(in the rows, 128 means zero)
Known rows, with every way that one mark hangs from another
geta{barob}: [126 119 133 159 132 125 126 128 132 136 111 108 145 157 128 124 103 144
 133 118 123 131 124 119 129 129 164 133 144 118 141 140 126 137 133 130
 124 131 147 122 123 155 152 131 149 111 121 137 142 135]
barob{geta{betab{besit}} pubuz{vivin}}: [129 133 126 187  53 123 185 127 104 136 152 132  98 152 137 153 191 109
 133 135 119 109 140  94 123 133 148  97 142 134 143 111 134  90 118 108
 133 130 113 126 127 125 119 120 114 159  90 109 138 138]
betab{besit}: [133 123 126 139 148 124 131 139 114 134 108 110 128 174 123 134 129 147
 122 133 141 141 141 144 140 129 122 148 119 126 122 115 137 109 134 136
 122 125 143 123 118 152 131 130 127 125  99 105 158 125]
barob{geta{besit betab{medem}} pubuz}: [128 134 127 167  80 137 150 114 124 141 130 151 117 100 140 130 135  92
 107 131 141 105 149  97 110 149 176 116 167 128 122 127 107 123 138 112
 129 125 114 137 128  98 133 116 125 135  57 119  92 142]
medem{betab{besit}}: [138 122 129 118 146 130 143 126 116 151 122 128 114 170 122 140 111 143
 130 129 134 131 137 152 169 128 128 136 124 142 125 122 143 122 136 125
 143 130 144 127 124 167 120 130 165 121  93 136 180 114]
besit{betab{barob medem} pubuz{vivin}}: [148 146 120  17  94 129 125 127 130  99 149 110  96  51 137 134 226 122
 146 134 139 134 116 118  85 107 111 137  98 107 160  98 143 137 112 140
 110 119  95 131 139 102 129 146 109 123 150 112 112 127]
vivin{geta{barob betab{besit}}}: [102 118 144 252 135 130 147 138 133 117 109 135 127 201 131 120 118 133
 136 120 157 139 127 103 145 152 146 121 181 146 162 136 164 113 136 132
 130 117 136 106 127 141 132 128 103 146 182 114 110 116]
besit{betab{barob} geta{vivin}}: [144 131 121 100 156  93 110 109 118 124 134 135 141 118 125 117  78 141
 137 131 128 144 105 132 143 128 137 125 130 124 139 116 144 117 107 135
 130 117 136 123 136 106 145 117 142 148 152 107 189 131]
vivin{geta{barob besit{pubuz}}}: [121 125 139 192 118 118 116 151 140 113 101 113 114 143 127 112  86 121
 145 123 148 137 120 101 139 139 156 132 159 119 175 160 163 167 129 140
 121  99 144 118 124 112 164 130 120 138 180 119 104 131]
vivin{geta}: [123 113 134 162 160 118 145 128 117 100 117 113 156 147 127 121  89 149
 153 130 110 143 129 123 137 134 111 125 115 133 125 143 129 162 120 138
 110 137 139 117 135 152 138 133 155 148 107 121 183 126]
besit{geta{barob} pubuz{betab vivin}}: [136 140 137 142  91  98 178 135 125 130 152  92  91  78 129 144 126 130
 186 125 130 119 109  95 140 123 154 117 120 120 199 119 171 196 110 129
 122 116 118 134 128 128 161 126 162 127 210 130 160 132]
medem{betab{barob}}: [139 126 133  77 138 139 116 123 135 147 127 116 123 132 123 125 113 139
 129 116  97 126 124 149 174 117 135 128 139 129 107 138 132 136 125 124
 146 135 144 128 141 156 116 139 170 115  83 157 167 120]
betab{medem pubuz{vivin{geta}}}: [107 122 129 113 116 123 149 115 113  98 138 129 154 121 139 143 180 129
 148 139 115 125 128 114  90 128  74 139  80 151 134 141 106 179 146 134
 122 150 123 128 137 103 128 140  86 142 169 136  88 124]
barob{pubuz{betab{vivin}}}: [139 119 130 151 152 129 142 132 118 140 143 121 138 111 125 133  99 118
 140 129  92 122 141 130 124 128 109 111  98 131 107 131 121 130 124 106
 112 146 132 129 127 147 123 125 186 121  91 166 126 136]
besit{geta{barob betab}}: [115 128 137 189 127 115 156 117 142 134 127 127 131 120 130 126  75 139
 131 119 154 132 116 103 140 138 191 112 172 122 163 131 144 138 119 127
 137 130 129 124 120 156 151 119 155 122 151 110 192 130]
medem{betab{barob besit}}: [139 131 130  96 135 144 111 134 129 151 120 126 111 168 120 129 138 140
 114 120 112 130 131 162 169 123 114 141 143 138 114 126 152  95 133 126
 146 122 143 125 133 154 103 136 127 115 112 139 147 110]
geta{besit{pubuz} betab{barob} vivin}: [112 131 131 177 111 132 103 134 149 137 107 129 103 147 123 117  75 105
 135 130 154 126 127 115 143 131 173 126 181 106 136 119 133 137 133 140
 143  78 120 113 119  92 145 120 132 124 116 115  48 137]
medem{betab{barob besit{pubuz}}}: [147 140 129  71 107 145 116 155 139 136 127 111  81 142 118 132 149 131
 119 125 136 128 125 151 157 114 124 134 148 127 137 106 158 104 125 137
 132 117 132 126 129 133 103 141 117 112 122 128 143 114]
geta{besit}: [131 119 127 139 155 119 122 124 123 142  97 112 139 143 126 125  79 135
 129 126 133 138 141 136 142 129 150 141 120 117 122 147 134 163 134 129
 136 115 148 126 118 143 151 126 167 123  81 117 146 136]
pubuz{betab{medem} vivin}: [123 128 129 100 126 125 173 108 108 134 139 104 116 105 136 146 175 131
 176 134 111 121 141 129 114 121 100 149  80 129 130 116 133 186 141 128
 124 131 109 137 134 139 137 132 172 121 120 149  93 125]
betab{barob besit{pubuz} vivin{geta}}: [129 133 125 127 142 145  85 176 141  93 119 138 102 143 116 112 152 131
 109 131 130 146 120 146 136 122  62 129 120 123 124 128 144  88 113 144
 115 115 125 131 127 122  98 132  56 146 190 117 102 117]
betab{barob besit{geta} medem}: [139 147 121  64 129 137  93 130 130 136 121 132 112 114 124 122 168 134
  86 131 152 140 131 162 134 124 105 175 122 131 122  94 139  90 133 135
 128 122 124 142 125 119 112 120  56 119 171  92 132 119]
medem{betab{barob besit pubuz vivin}}: [131 128 124  81 144 146  83 145 139 153 132 156 134 169 117 132 146 131
  88 122 115 119 125 169 148 120  79 130 113 153  92 141 118  78 142 116
 161 146 144 136 124 120  86 133  79 114 159 158  94 114]
vivin{geta{betab{barob{pubuz}}}}: [124 127 146 195 120 149 141 131 138 104 139 129 134 123 130 115 126 108
 126 118 108 135 133  97 122 135 139  96 177 142 126 135 146 122 118 117
 118 128 133  98 148 127 114 134 131 151 114 125 123 129]
pubuz{vivin{geta{besit}}}: [117 113 128 177 142 108 144 122 115 106 113 122 124 142 132 130 111 131
 170 131 109 142 131 125 150 133 113 136  97 127 142 163 149 192 129 133
 139 111 138 121 130 133 149 125 149 159 147 125 139 128]
barob{geta{vivin}}: [125 119 121 150 118 102 145 116 103 133 118 134 149 187 127 127  75 137
 145 141 104 108 126 129 152 134 143 123 131 124  99 134  89 122 124 135
 126 123 128 133 130 131 148 114 150 149  66 135 164 142]
medem{betab{vivin}}: [129 114 122 109 175 129 127 123 133 141 131 140 144 132 123 131  79 141
 135 125 112 123 125 163 161 120 119 119  92 121  93 151 105 137 126 123
 142 150 138 141 127 177 113 124 192 114  79 171 191 119]
betab{barob medem pubuz}: [126 135 129  62 113 152  93 125 136 130 121 124 157 113 128 128 179 128
  93 126 118 122 133 141  85 118 107 154 122 136 103 121  95 121 149 133
 126 143 129 128 132  98 114 144  73 102 126 125  57 132]
barob{geta{besit betab{pubuz vivin}}}: [111 123 120 167 122 125 133 136 135 142 127 174 150 154 128 131  96 118
 106 130 135 101 130 117 128 140 138 101 136 131  97 168  87 131 134 115
 154 141 117 140 115  96 125 119 118 137 112 126  95 142]
betab{barob besit medem pubuz vivin}: [119 137 115  63 132 157  61 142 139 138 119 156 144 154 124 124 198 124
  65 132 140 124 136 169  88 123  59 162 100 140  86 124  94  70 154 126
 134 142 128 142 116  93  91 132  21 106 171 128  16 122]
vivin{geta{barob betab}}: [102 115 148 238 140 130 150 123 139 107 118 131 146 160 133 118  89 135
 150 116 139 134 122  90 142 148 161 106 182 139 154 157 138 154 128 131
 127 128 134 108 133 145 144 132 142 141 157 130 125 123]

Rows
[132 123 110  70 170 118 111 116 125 116 134 151 153  96 133 122 140 137
 117 135 144 142 128 146  95 125  98 132  71 117 109 121 101 115 127 130
 112 146 120 143 123 134 129 128 144 122 120 135 142 123]	besit{betab{medem vivin}}
[123 136 125  47  87 142 110 119 129 127 136 119 134 112 135 138 222 125
 118 131 110 119 129 134  88 111  93 151  93 134 117 133 105 134 145 131
 138 138 119 134 133  94 116 143  67 113 151 136  56 131]	betab{barob medem pubuz{vivin}}
[128 134 119 108 147 134 120 143 139 135 120 138 107  75 125 128 116 107
 139 137 151 123 142 142 121 126 104 149  92 111 125 122 122 175 139 127
 121 112 111 151 113 111 133 125 142 108 139 146  45 126]	geta{besit{pubuz{betab{medem vivin}}}}
[115 124 137 237 105 107 150 107 132 146 138 132 136 134 134 124  48 103
 132 127 152 119 120  84 122 146 208  96 181 133 161 122 125 112 128 118
 135 117 142 116 123 116 158 102 140 137 137 130 151 137]	besit{geta{barob{pubuz} betab vivin}}
[144 134 123  49 142 134 104 112 126 113 127 126 141  90 132 118 177 136
 119 127 127 141 127 140 100 122 119 146 116 124 124 109 128 110 125 131
 114 132 124 127 136 116 129 142 128 119 123 117 114 125]	besit{betab{barob medem}}
[108 113 139 225 164 123 150 123 130 111 105 137 149 153 129 120  62 124
 148 124 143 142 136 109 153 148 147 122 155 132 136 151 143 176 129 128
 135 111 132 108 126 144 145 126 172 150 119 105 131 125]	vivin{geta{besit betab}}
[125 117 118 172 121  97 126 118 108 149 103 142 137 186 127 125  50 124
 140 140 113 109 131 127 162 143 154 134 140 121 107 151 105 136 134 132
 143 106 141 135 121 108 158 108 137 155  77 127 130 143]	barob{geta{besit vivin}}
[153 128 136 100 123 147 119 126 132 147 144 113 122 115 126 129 129 115
 120 117  88 123 132 136 148 118 145 111 152 139 113 139 134 120 121 116
 137 139 149 122 143 145 108 136 166 115  68 168 160 127]	medem{betab{barob{pubuz}}}
[139 127 119  69 122 137 113 133 135 144 141 159 124 131 121 120 117 138
 111 118  71 109 115 165 184 119 107 110 123 126  81 169 100  97 114 119
 151 145 125 151 142 150  95 124 134 138  92 162 182 122]	medem{betab{barob{geta} vivin}}
[107 121 133 169 140 135 121 113 136 134 113 131 142 179 125 118  89 126
 136 127 124 131 129 127 135 130 147 120 172 119 110 123 109 117 132 135
 137 109 125 107 129 128 131 120 144 125  98 127  91 131]	geta{betab{barob} vivin}
[117 120 130 175 121 136 101 128 142 110 128 158 140 114 135 109 133 108
 114 126 119 130 128 120  88 139 107 121 121 135 130 157 107 105 140 121
 115 141 141 138 130 124 123 119  73 131 173 163  77 124]	betab{medem vivin{geta{barob{pubuz}}}}
[147 135 118  64 157 102 141 104 116 110 146 131 144  56 136 131 126 142
 128 135 163 140 120 130 108 130 132 138  92 125 147  97 133 142 116 131
 110 143 122 139 131 124 142 128 149 130 137  99 215 126]	besit{betab{medem} geta}
[133 134 134  82 140 154 120 121 129 136 123 118 124 102 127 125 164 129
 134 122 104 127 142 139 121 125 102 157 125 137 109 114 125 145 142 128
 119 127 121 131 137 124 121 141 142 106 130 145  66 122]	pubuz{betab{barob medem}}
[137 136 132  89 121 138 155 135 123 123 135  97 114  82 129 137 148 123
 157 136 142 121 140 116 108 124 117 146 115 123 140  93 128 181 132 136
  96 126 107 134 128 126 139 138 169 105 113 136  93 128]	besit{pubuz{betab{medem}}}
[111 130 120 119 162 129 132 113 145 125 138 162 130  82 130 125 104 129
 107 132 165 130 129 145 115 129 127 127 103 115 111 117  98 127 124 128
 126 145 103 146 117 153 119 111 130 119 124 119 163 122]	besit{geta{betab{medem vivin}}}
[127 133 128 168 112  93 124 129 134 136 124 113 117 134 124 124  54 125
 144 133 161 126 106 110 136 130 177 126 150 110 169 116 128 142 120 143
 117 106 137 131 115 114 163 110 124 127 176 122 166 138]	besit{geta{barob vivin} pubuz}
[116 121 123 157 135 126 151 131 131 127 133 156 139 141 127 128 107 134
 124 128 124 111 128 129 140 132 137  93 135 114  93 144  89 113 110 124
 131 143 108 137 123 154 118 117 153 143  70 132 169 135]	barob{geta{betab{vivin}}}
[133 140 122 106 122 112 173 114 100 139 144 120  94 107 131 153 175 129
 154 140 145 129 136 139 131 128  92 161  74 141 153  97 164 147 135 126
 131 121 107 145 124 127 132 118 120 135 195 116 124 116]	pubuz{betab{besit{geta} medem} vivin}
[129 116 142 214 115 122 134 128 124 114 126 113 149 144 133 119 106 120
 141 119 107 137 126  96 119 142 157 109 157 142 158 151 143 133 128 124
 111 136 156 113 136 133 141 131 131 146 147 138 135 133]	vivin{geta{barob{pubuz}}}
[134 128 118 139 137 108  95 149 145 127 117 138 117 105 127 115  95 124
 131 124 158 140 111 116 120 129 163 116 125 103 170 151 145 134 118 132
 129 110 138 137 109 103 157 125 127 122 183 127 102 133]	geta{barob besit{betab{vivin} pubuz}}
[146 128 123 129  62 109 175 120 100 130 152 111 111 117 137 146 171 120
 144 135  84 103 130 102 119 120 146 101 113 124 129 131 121 134 111 118
 119 141 125 136 137 138 134 124 140 155  72 129 180 150]	barob{geta pubuz{vivin}}
[121 131 133 151 136 154 124 137 137 134 109 130 118 178 123 125 155 135
 107 118 143 137 139 132 141 130 132 130 169 129 124 110 144  81 131 128
 136 115 125 112 124 141 109 131 107 123 119 105 102 123]	geta{betab{barob besit}}
[153 129 122  92 143 132  93 133 134 119 142 135 146  87 127 117 149 119
 108 124  99 140 120 128 106 118 119 100 113 118 114 131 128  81 108 116
 119 142 140 123 134 125 111 132 135 134 117 143 146 134]	besit{betab{barob{pubuz} vivin}}
[129 124 128  69 151 145  90 136 145 144 138 146 154 141 119 128 123 134
 103 120  94 114 118 161 144 113 101 116 114 139  88 166  98 109 134 119
 154 158 144 137 133 127  97 137 121 110 130 177 122 121]	medem{betab{barob pubuz vivin}}
[136 138 120  87 107 138 121 146 125 125 118 109 101 127 127 136 178 128
 114 140 179 133 141 135  98 123 113 160 118 117 138  79 128 117 136 145
 100 117 115 133 114 115 123 133  93 109 110  94 109 124]	betab{besit{pubuz} medem}
[100 112 133 201 134 118 145 110 119 136 126 133 173 183 130 137  77 122
 136 135 144 111 131 106 108 140 148 114 146 141 120 127  91 135 145 132
 133 130 130 108 122 108 144 125 148 124  99 130  92 137]	geta{betab{pubuz} vivin}
[159 137 120  79 151 116  98 130 134 121 156 144 135  48 126 119 120 122
 101 125 114 144 110 131 111 119 124 100 106 120 125 127 144  88  95 111
 120 144 131 130 136 121 115 120 127 142 148 124 207 134]	besit{betab{barob{pubuz} vivin} geta}
[138 147 118  75 116 120 129 144 125 121 128 120  90  94 124 137 148 128
 109 142 192 137 130 136 111 124 119 155 106 120 152  74 138 121 126 146
 103 120 111 145 113 114 127 123  85 119 153  82 166 123]	betab{besit{geta pubuz} medem}
[138 141 129 139 103 110 125 155 134 129 124 104  97 129 122 132 114 136
 121 129 181 135 115 117 134 129 155 134 148 116 184 103 162 118 117 139
 115 114 132 134 111 125 141 120  88 120 196  93 178 128]	betab{besit{geta{barob} pubuz}}
[140 133 137 127 140 142 126 141 120 142 117 112 116 166 118 130 153 135
 131 124 107 133 141 147 150 128  96 153 139 140 119 107 166 104 135 125
 127 116 133 117 129 137 114 136 131 119 147 124  84 123]	pubuz{betab{barob besit}}
[148 131 133  88  97 138 140 119 125 146 155 106  98 102 131 138 165 117
 144 120  76 119 127 128 142 109 137 110 126 135 127 145 141 124 122 114
 144 133 140 124 144 143 110 134 165 130  91 175 154 125]	medem{betab{barob{pubuz{vivin}}}}
[105 120 136 173 153 142 157 115 132  98 125 143 145 122 136 121 122 131
 141 129 148 136 138 112 121 144 117 129 137 136 125 125 116 160 135 137
 114 132 112 118 134 134 127 131 145 134 115 118 119 118]	vivin{geta{betab{medem}}}
[109 131 122 107 147 166  96 124 155 126 123 159 131 114 127 113 154 125
  95 125 136 132 134 150 105 122 104 134 127 113  89 128  92  97 134 125
 135 132 103 137 126 135 101 126 100 108 113 130  66 122]	geta{betab{barob medem vivin}}
[110 129 135 120 106 140 142 124 133 127 141 114 136 137 131 142 182 130
 131 123 112 121 124 107 107 117 130 115 135 133 129 137 122 137 133 118
 145 135 118 113 132 115 118 144 113 123 137 125  87 136]	geta{betab{barob pubuz{vivin}}}
[139 133 124  68 116 117 131 122 115 118 149 113 149 116 133 140 197 138
 140 128 104 128 114 113  94 113 113 115 101 135 145 138 141 135 121 126
 133 144 131 115 141  96 132 151 116 136 168 122 118 136]	besit{betab{barob pubuz{vivin}}}
